Each row was made from one path, in order. Every step used is in the known rows, and no mark comes twice. Write each row's path.
Known rows
fomevon-tefeb: 108 22 -65 29 59 91 -13 -106 272 -136 -115 -24 55 45 -88 234 99 -187 -63
 -227 73 -62 -122 -22 -53 -102 -33 -21 -86 -92 -43 21 -272 -311 43 175
 97 63 -41 31 19 -8
ruzozus-lorab-tefeb-zemig: -99 33 56 200 -131 95 16 90 210 48 108 106 104 98 122 -177 -35 25 34 -82
 -13 48 6 -45 -18 3 -449 58 -30 -31 23 169 -139 -203 74 102 -307 32 14
 -124 24 178
tefeb-ruzozus-lorab: -4 -5 29 -60 269 -130 46 -24 152 36 117 -9 -64 138 101 211 -129 88 244
 -92 -42 325 -226 -39 70 32 -363 43 228 537 -147 29 -72 -161 -133 -159
 -92 -89 12 -51 73 -33
tefeb-lorab: -161 -53 -3 -82 171 -82 182 -53 125 88 105 -13 213 132 -111 221 -71 126
 63 22 56 -24 -62 248 5 -118 -374 51 201 -163 -19 -91 -11 -167 -186 -79
 -113 -152 -25 -108 49 31
sesik-zemig: 116 7 -115 182 10 -158 172 -210 6 -100 -18 -57 -50 57 -96 -172 79 160
 -41 105 -56 14 -133 -125 -55 -23 -340 85 60 -283 -65 31 -102 -47 105
 -194 -236 80 -55 -57 191 -321
fomevon-mamo-zemig-tefeb: -94 73 -14 -30 -13 131 -176 -63 83 7 73 198 78 -57 14 -163 -30 -15 40
 214 19 -153 36 -54 -92 48 -294 77 -65 -283 59 -94 9 127 -97 240 229 56
 22 29 -128 79
ruzozus-fomevon-mamo-sesik: -230 -73 -78 -228 -11 -92 67 57 -639 -120 -218 -71 11 -207 -179 214 -86
 89 -94 232 -21 -225 -83 1 85 2 100 -102 44 -99 88 -135 255 101 -72 -10
 31 -119 -52 -84 100 88
ruzozus-fomevon-zemig: -132 -97 68 137 -48 38 117 8 237 -186 -135 -59 -64 228 -37 -186 -12 -105
 -24 -112 -37 114 32 41 -85 -10 367 -39 -94 -77 -17 -33 -297 27 37 -148
 -1 -54 -97 -95 -46 -71
zemig-sesik-mamo: -161 -25 -111 -203 -207 -231 -160 259 -395 -96 52 -239 -120 -248 -123
 193 30 13 -165 116 23 56 -101 317 -34 -175 -341 31 116 -48 -119 96 171
 110 -57 -247 -63 102 140 -28 -35 -101
sesik-zemig-fomevon-ruzozus-tefeb-lorab: 48 18 -20 187 273 81 186 -116 -68 190 133 152 48 202 88 -167 -95 35 128
 46 116 -31 320 268 42 -52 -28 -103 26 125 6 -14 -88 -163 -264 188 -23
 -127 19 15 -36 37
zemig-tefeb-lorab: -148 -22 2 2 124 9 118 -93 85 149 243 158 234 97 -31 7 -132 38 134 88 66
 -49 37 214 -63 -116 -417 81 80 -240 -71 -140 -96 -131 -245 148 -34 -102
 8 -17 -84 170
mamo-fomevon-zemig-sesik: -238 -181 39 77 -6 -84 -26 312 -163 -76 -69 -91 -202 -96 -19 -360 -51
 -140 -119 37 -13 68 -107 -222 -50 -123 252 34 60 -36 25 127 -49 177 -55
 -224 -78 129 -84 -166 13 -141
sesik-zemig-tefeb-ruzozus-lorab: 75 31 29 113 247 -70 54 -126 51 59 222 142 -95 127 176 -109 -171 66 263
 0 -10 306 -163 -76 22 57 -379 101 142 414 -165 39 -95 -154 -154 7 -114
 -24 33 -32 25 9
lorab-tefeb: -8 38 -46 -54 -31 41 21 73 383 22 47 45 237 -72 144 410 138 29 -23 -167
 -109 -46 -44 -141 -71 41 -384 24 -59 -208 53 -34 -214 -154 99 49 -143
 12 6 145 40 116
fomevon-ruzozus-lorab-tefeb-zemig-sesik: -167 -69 28 128 -69 -31 -107 327 -198 131 56 82 -98 -297 114 -360 -118
 -4 -3 80 13 93 -72 -114 -20 -131 -309 -31 48 243 -5 234 -90 9 -111 -64
 -239 7 1 -196 -83 -2
sesik-zemig-fomevon-tefeb-ruzozus-lorab-sizu: 33 85 -19 90 87 -92 -181 -10 225 118 144 86 13 97 130 29 81 284 154 65
 54 183 -93 -271 -91 266 288 -37 121 301 -95 237 31 183 48 -159 -154
 -148 -73 18 291 -154
mamo-zemig-fomevon-ruzozus: 274 56 -59 -105 -36 70 -134 -129 86 -51 -102 31 -68 59 -66 11 -11 -91 76
 -37 15 125 109 -143 -101 29 295 -256 -52 133 71 182 -195 149 124 -227
 302 -82 -21 219 -253 -221
sesik-zemig-fomevon-mamo: -86 16 -207 -68 37 -37 87 -51 -37 -69 -79 42 13 26 -19 -176 50 147 -56
 203 -9 -257 -50 276 26 115 266 3 -6 -387 161 224 163 4 142 -7 -18 -88
 -14 -91 133 -253
mamo-sesik: -89 -98 -66 -127 -56 -155 43 47 -530 -132 -114 -151 0 -46 -266 279 -31
 73 -84 178 -45 -8 -94 -312 -36 -99 -400 -83 85 -145 -22 -75 -1 126 -2
 -202 -34 57 -73 60 159 59
sesik-zemig-tefeb-lorab-ruzozus: 257 93 167 110 -42 -71 234 -218 -38 321 81 -4 143 -65 61 118 83 258 77
 68 47 29 38 -58 -21 -102 -525 239 45 30 107 -168 -1 -99 98 -66 -180 -28
 38 -55 -61 83
fomevon-tefeb-zemig: 62 29 15 188 -193 153 24 -57 146 -74 -72 10 11 120 -66 -265 30 -186 -12
 -74 90 -117 16 28 -75 -137 -213 59 -90 -96 19 210 -288 -215 123 249 -78
 45 -67 -180 36 46
ruzozus-fomevon-tefeb: -39 29 -42 67 56 123 43 -68 262 -147 -197 34 -4 -143 -2 214 24 -247 -41
 -278 27 -52 -8 59 -37 -65 394 -69 -171 46 -156 -77 -303 -320 -22 234
 117 -116 -77 46 -64 -3
fomevon-mamo-sesik-zemig-tefeb: 70 8 -92 162 -43 -5 36 -192 -397 -22 114 180 -19 -50 -49 -383 -72 76 5
 289 -6 -158 -6 -135 -102 -4 -322 71 -81 -394 -6 -45 -8 74 -37 191 -43
 112 -1 30 2 56
mamo-zemig-fomevon-tefeb: 46 41 -59 147 67 199 -99 -57 228 -173 -151 117 -27 105 -15 -25 102 -200
 -68 -100 91 21 117 -113 -114 60 301 -73 -163 -236 -51 268 -276 -229 124
 188 204 -2 -108 171 0 -89
zemig-mamo-fomevon-ruzozus: 348 3 6 -204 -76 49 -90 -142 90 -19 -79 -94 -106 -65 -61 106 -23 -228 -6
 -239 -80 -13 -70 -16 166 -19 632 -120 -89 286 88 -127 206 93 93 -163
 224 85 35 168 -245 -85
sesik-mamo-fomevon-tefeb-ruzozus-lorab: 106 40 76 -27 214 1 -29 -76 16 -43 96 -4 -113 160 139 196 -105 -115 153
 -223 46 289 -190 56 131 60 114 72 160 519 -106 78 115 -301 -124 50 -36
 8 68 -7 3 71
sesik-mamo-fomevon: -56 33 -7 -251 -189 -57 -42 50 -116 -161 -28 -248 -53 10 -69 337 47 -240
 -161 -235 -68 -48 -26 -4 49 -20 494 108 52 -155 -7 -76 316 82 96 -138
 35 129 99 152 -52 -6
zemig-mamo-fomevon-tefeb-lorab: -2 -47 68 42 187 153 104 -125 113 29 39 77 138 95 -24 41 -48 -127 -31
 -144 100 -111 -10 277 163 -26 333 86 25 -165 6 -88 219 -387 -156 251
 -33 -37 -38 -30 4 137
ruzozus-lorab: -241 -30 -9 4 243 -174 -42 84 202 -46 103 -68 -22 127 -79 226 -120 136
 36 -123 -8 322 -248 -42 78 -30 -374 -34 173 208 -191 -71 24 -170 -163
 -351 -162 20 50 -57 -1 -88
fomevon-mamo: -139 25 -141 -294 56 -67 7 7 103 -30 -103 -83 130 -44 -101 254 57 113
 -39 80 -3 -305 -219 294 94 -10 -80 45 91 -174 205 -58 200 9 -3 -16 45
 -58 50 -194 74 -89
tefeb-ruzozus-fomevon-mamo-zemig: -135 75 49 -182 93 95 -74 -45 39 -49 -210 54 7 -121 58 42 16 67 58 180
 -27 -126 12 50 50 160 111 45 103 64 146 -36 172 96 -93 110 211 -173 -65
 -146 32 -117
tefeb-lorab-ruzozus-fomevon: -122 49 141 -42 -29 -91 265 -15 82 170 -150 -75 83 -311 85 359 -5 105 59
 -112 -68 72 101 73 28 -63 126 74 -14 301 -64 -280 -104 -88 17 -127 -78
 -296 -59 -39 -97 8
sesik-mamo-zemig-tefeb-fomevon: -6 6 16 -2 -85 63 5 77 97 -69 82 62 -15 -73 8 -352 -75 -216 -29 -116 -92
 21 89 -84 -69 62 -12 -58 -39 -212 -205 -62 -135 172 135 379 222 47 100
 81 -105 67

Which path is each row?
56 111 26 135 61 -24 126 99 96 235 -48 -92 -44 -78 188 245 173 34 32 -58
 -17 -31 305 -151 35 -134 -476 62 -117 461 26 -207 -247 17 -3 125 14 106
 52 57 96 127
lorab-ruzozus-tefeb
-115 -81 -42 -97 -225 -161 -146 228 -386 -144 38 -224 -157 -41 -114 -47
 31 -14 -177 115 62 80 -85 338 -57 -139 -177 31 77 -122 -43 153 156 111
 -40 -254 -70 148 116 -95 -60 -75
fomevon-zemig-sesik-mamo
62 -131 67 134 -14 37 164 44 279 -202 -46 -96 -42 375 -75 -432 2 -161
 -60 -197 -50 98 -43 -64 -71 13 221 -67 -11 -227 -11 67 -291 82 230 18
 33 86 -17 -140 31 -47
tefeb-fomevon-zemig
-67 56 -3 48 -40 85 -157 -50 149 -12 105 178 39 -27 -14 -140 -36 -66 57
 145 -14 -5 86 -238 -170 2 -444 71 -80 -240 -81 -92 -198 142 -79 143 193
 92 0 129 -131 69
mamo-zemig-tefeb
79 -140 100 124 -137 4 29 16 218 -70 -98 -76 -171 -60 4 -290 64 71 -85
 47 -141 67 23 331 213 81 223 90 -272 43 -34 -139 168 -12 168 -125 -47
 116 -61 -29 20 -59
lorab-ruzozus-fomevon-zemig-mamo
-26 61 11 -98 57 -141 -273 97 297 123 139 -37 69 34 -30 184 3 269 73
 -117 28 192 -170 -265 -33 178 298 -217 164 366 -107 -16 121 335 5 -328
 -44 -130 36 -8 73 -116
tefeb-fomevon-ruzozus-lorab-sizu
347 91 7 -284 -158 22 -116 -165 -105 -76 -55 -172 -69 20 -89 304 4 -251
 -23 -301 -13 16 -57 7 51 -71 590 -137 19 233 102 -78 187 122 76 -198
 235 51 134 167 -325 -49
sesik-mamo-fomevon-ruzozus
-214 -96 12 152 -110 -6 -48 291 -221 1 -73 6 -165 -290 13 -426 -68 -195
 -98 33 42 -57 -48 -157 -39 -199 19 57 4 66 -47 230 -104 -11 -43 95 -114
 61 -83 -217 32 -58
mamo-fomevon-tefeb-zemig-sesik
75 58 -41 27 65 86 -89 148 -199 93 1 -44 -199 -88 150 12 -5 -283 5 -148
 27 -59 308 7 77 -115 301 -145 -106 524 16 -113 -17 119 -208 185 203 116
 129 128 -143 83
zemig-sesik-mamo-fomevon-ruzozus-tefeb
-88 103 -1 -14 0 13 -251 86 44 231 168 76 140 92 49 98 97 267 70 177 144
 -38 301 53 -85 180 280 -135 72 121 26 68 190 350 -148 -36 34 -187 14 72
 123 7
sesik-mamo-zemig-fomevon-ruzozus-tefeb-lorab-sizu
-167 -14 -37 -34 -313 -71 -135 241 -433 -99 -15 -131 -172 -280 -46 -109
 -19 -111 -158 78 79 2 11 408 -35 -165 -45 29 -1 19 -140 177 116 -19 -40
 10 -89 27 99 -120 -106 -24
ruzozus-fomevon-tefeb-zemig-sesik-mamo
59 54 0 56 134 82 -76 35 309 55 133 167 128 32 213 271 -25 44 62 -254
 -42 205 -35 -113 15 117 -40 -158 -53 117 5 73 -73 -236 9 -60 -134 -42
 70 205 -156 119
zemig-fomevon-ruzozus-lorab-tefeb
-255 53 23 -153 76 84 -123 7 71 -87 -222 32 32 -127 -23 58 22 115 -43
 166 -9 -149 5 50 50 127 102 6 67 -102 119 -96 221 84 -114 27 179 -137
 -41 -134 5 -136
ruzozus-fomevon-mamo-zemig
-141 -77 -94 -256 -3 -114 25 35 -631 -100 -163 -115 48 -79 -245 233 -42
 136 -109 270 8 -228 -159 -56 77 -33 -197 -55 118 -206 155 -68 287 112
 -27 -64 20 12 -24 -90 147 97
fomevon-mamo-sesik
-149 85 28 -83 -84 -33 -263 35 94 213 256 74 251 39 -32 117 74 310 55
 229 123 -59 73 4 -152 138 -38 26 125 -175 -19 -29 214 355 -134 -68 -34
 -147 10 14 118 54
sesik-mamo-zemig-tefeb-lorab-sizu
-208 -9 -14 82 292 22 185 32 74 172 131 64 144 150 48 86 -52 34 91 32 89
 -84 231 263 53 -121 -384 11 82 69 -48 -161 -86 -180 -347 212 -63 -99 12
 -62 94 146
ruzozus-tefeb-lorab
3 -100 96 85 -51 74 51 -18 190 -205 -76 -141 -73 405 -56 -195 31 -208
 -93 -188 -28 38 -35 -204 -45 10 525 57 -25 -243 129 22 -61 70 132 -161
 15 175 -49 -44 9 -27
mamo-fomevon-zemig
239 77 243 37 -134 0 152 -155 -106 253 94 -76 112 55 67 140 72 105 3 -34
 77 54 117 43 7 -83 -119 254 20 26 178 -150 163 -60 119 -34 -91 41 102
 -8 -167 220
sesik-mamo-fomevon-zemig-tefeb-lorab-ruzozus
-227 73 -27 -13 84 -79 -98 132 241 276 175 19 224 66 31 228 100 300 86
 128 84 -101 143 -50 -80 92 -17 -40 117 95 -18 -80 54 286 -178 -45 -93
 -164 -28 -26 286 27
ruzozus-tefeb-lorab-sizu
-154 -73 -99 -134 -101 -53 36 81 -670 -95 -142 -25 -9 -18 -178 -74 -73
 84 -89 348 14 -226 5 -33 27 33 7 -84 20 -287 149 168 201 121 83 -4 2
 -29 -59 -62 146 79
tefeb-zemig-fomevon-mamo-sesik
225 59 222 78 -57 -18 191 -161 41 294 71 -23 160 54 56 130 73 191 75 21
 64 71 72 -6 -36 -115 -426 227 23 49 163 -155 -54 -56 112 -67 -107 -13
 47 -65 -109 177
fomevon-zemig-tefeb-lorab-ruzozus
366 22 -30 -172 -14 -4 47 -103 172 -27 -79 -91 -19 -25 -88 26 -63 -198
 71 -327 -62 62 -85 -70 -5 -51 246 -280 14 289 -33 -61 -218 127 150 -6
 260 -58 78 50 -238 -107
tefeb-fomevon-ruzozus
88 -5 -81 224 -81 -19 58 -183 -342 -29 139 163 -41 -35 -56 -361 -81 37
 13 257 -28 -57 12 -260 -158 -38 -422 61 -102 -373 -120 -67 -153 78 -16
 120 -60 136 -30 109 4 30
mamo-sesik-zemig-tefeb
330 19 39 -34 -55 75 128 -179 144 43 119 117 -13 181 211 -178 -28 -173
 332 57 -49 44 13 -70 -182 -5 -249 170 -26 261 45 111 -452 95 55 293 174
 -28 -54 35 27 136
fomevon-zemig-tefeb-ruzozus
-74 -47 39 62 -135 96 5 115 80 -38 -21 -55 -160 -82 74 -281 4 -250 -113
 -119 -148 -153 153 13 246 54 503 148 -179 30 -22 -89 308 36 85 142 -5
 210 -22 54 78 60
ruzozus-tefeb-zemig-mamo-fomevon
-129 -31 -6 -215 -63 -107 93 36 -678 -32 -258 -102 14 -261 -140 274 -38
 152 -92 235 -16 -196 -59 -58 103 -14 51 -47 47 3 147 -163 288 107 12
 -57 8 -103 -38 -90 76 122
lorab-ruzozus-fomevon-mamo-sesik
-176 -2 -99 14 -7 -7 -63 88 172 -122 -88 44 -68 84 -36 -78 46 -10 -18
 128 -57 115 192 -209 -153 133 79 -76 -62 -280 -80 293 -219 120 175 -186
 156 -55 -123 202 61 -239
mamo-zemig-fomevon
58 27 -3 -23 -52 123 -100 22 -83 -158 -108 -82 -89 -83 -23 147 65 -362
 -194 -285 89 -88 -67 6 27 -78 588 41 -53 -82 -21 58 116 -218 16 206 87
 141 30 73 -70 49
zemig-sesik-mamo-fomevon-tefeb
-331 -89 -6 -81 96 -90 -129 343 -239 12 -126 -2 -124 -388 -14 -307 -54
 45 -116 240 -16 -70 -121 -115 25 -23 -115 -15 161 -8 25 97 139 219 -130
 -10 45 -24 -38 -252 51 -202
tefeb-fomevon-mamo-zemig-sesik
179 33 43 134 137 111 -80 -55 196 52 130 167 38 -22 246 60 -10 61 -3
 -250 -74 152 -90 -79 176 188 140 -43 -77 111 44 -51 239 -268 -1 -16
 -237 90 92 150 -106 110
sesik-zemig-mamo-fomevon-ruzozus-lorab-tefeb
-99 50 3 -56 39 -31 -144 4 294 172 118 23 278 69 -54 281 118 257 36 41
 147 -96 -41 -48 -104 92 150 -31 128 -67 2 4 74 139 -78 -55 -94 -173 -72
 -47 226 -6
fomevon-tefeb-lorab-sizu
-51 -18 26 42 126 22 134 173 378 -4 78 53 89 -49 151 -34 -70 -106 -27
 -375 -146 123 -75 -137 52 133 20 -124 22 -26 -180 -40 -144 -134 153 245
 -109 -30 78 52 15 109
ruzozus-lorab-tefeb-fomevon
-135 -42 41 -158 -12 -28 112 -15 -722 52 -129 33 84 -237 -98 154 -118
 145 -34 292 42 -220 19 35 93 -5 38 -17 40 -69 146 -198 313 66 -106 105
 -1 -139 -15 -90 4 237
zemig-tefeb-lorab-ruzozus-fomevon-mamo-sesik
-34 -185 14 107 -94 17 4 45 237 -151 -73 -46 -159 -2 -25 -357 30 7 -85
 53 -149 36 14 393 198 97 271 37 -266 -69 -90 -116 143 -8 76 -93 -16 110
 -69 -22 39 -69
ruzozus-fomevon-zemig-mamo
36 -66 91 27 -163 65 -8 -25 9 -243 -38 -194 -108 411 -74 -141 54 -213
 -162 -176 10 41 -10 20 -24 17 548 64 -8 -276 129 48 110 81 138 -163 8
 214 40 -24 -55 -1
sesik-mamo-fomevon-zemig
168 84 -129 226 123 83 40 -13 -2 67 -1 89 -157 92 153 -194 29 -134 90
 -47 15 -11 400 -35 -18 -36 116 -212 -196 362 -23 40 -316 48 -72 170 168
 41 23 190 -47 -54
sesik-zemig-fomevon-ruzozus-tefeb
67 -194 -8 90 -93 -2 -40 17 259 -148 -15 -78 -132 129 -78 -330 74 60 -98
 100 -118 30 -83 342 181 69 -30 77 -200 -170 -17 -38 166 11 131 -132 -16
 237 -54 -50 98 -77
fomevon-zemig-mamo
142 -108 -105 151 -50 -113 40 -112 79 -91 5 -31 -154 -120 -72 -346 86
 187 -98 192 -161 -28 -113 265 220 84 -221 118 -153 -206 -125 -59 259
 -62 121 -126 -170 185 -48 5 203 -266
sesik-zemig-mamo
137 27 5 159 137 79 -40 -35 -39 28 112 192 64 39 175 99 -54 118 20 -119
 -14 194 -30 -209 24 156 -35 -169 -29 39 28 100 25 -233 11 -62 -224 2 47
 190 -95 113
mamo-sesik-zemig-fomevon-ruzozus-lorab-tefeb
-37 81 0 -19 -156 78 -225 -41 -23 -52 139 98 12 -32 -24 -90 -9 -73 -6
 155 19 5 110 -27 -165 -5 -422 79 -72 -281 -79 -64 -30 139 -75 135 202
 127 76 155 -178 94
sesik-mamo-zemig-tefeb
421 25 -45 34 38 95 183 -246 -154 -46 -81 97 -92 79 159 -80 37 -173 226
 44 -12 9 27 -126 -82 71 117 56 -23 238 10 331 -345 -169 159 329 111 -93
 -133 113 202 -17
mamo-sesik-zemig-fomevon-tefeb-ruzozus
283 32 -111 -140 -57 -6 -51 -110 106 -33 -67 -15 -40 55 -70 117 -21 -126
 98 -122 -15 98 55 -45 -97 -37 315 -258 -83 169 24 171 -274 109 156 -254
 255 -97 -3 217 -244 -196
zemig-fomevon-ruzozus
268 87 195 19 14 -18 195 -175 84 267 -64 -105 178 -35 15 403 148 162 12
 -101 99 21 -14 -7 33 -136 -338 175 69 147 143 -134 -5 -260 116 -30 -104
 -47 19 -73 -36 111
fomevon-tefeb-lorab-ruzozus
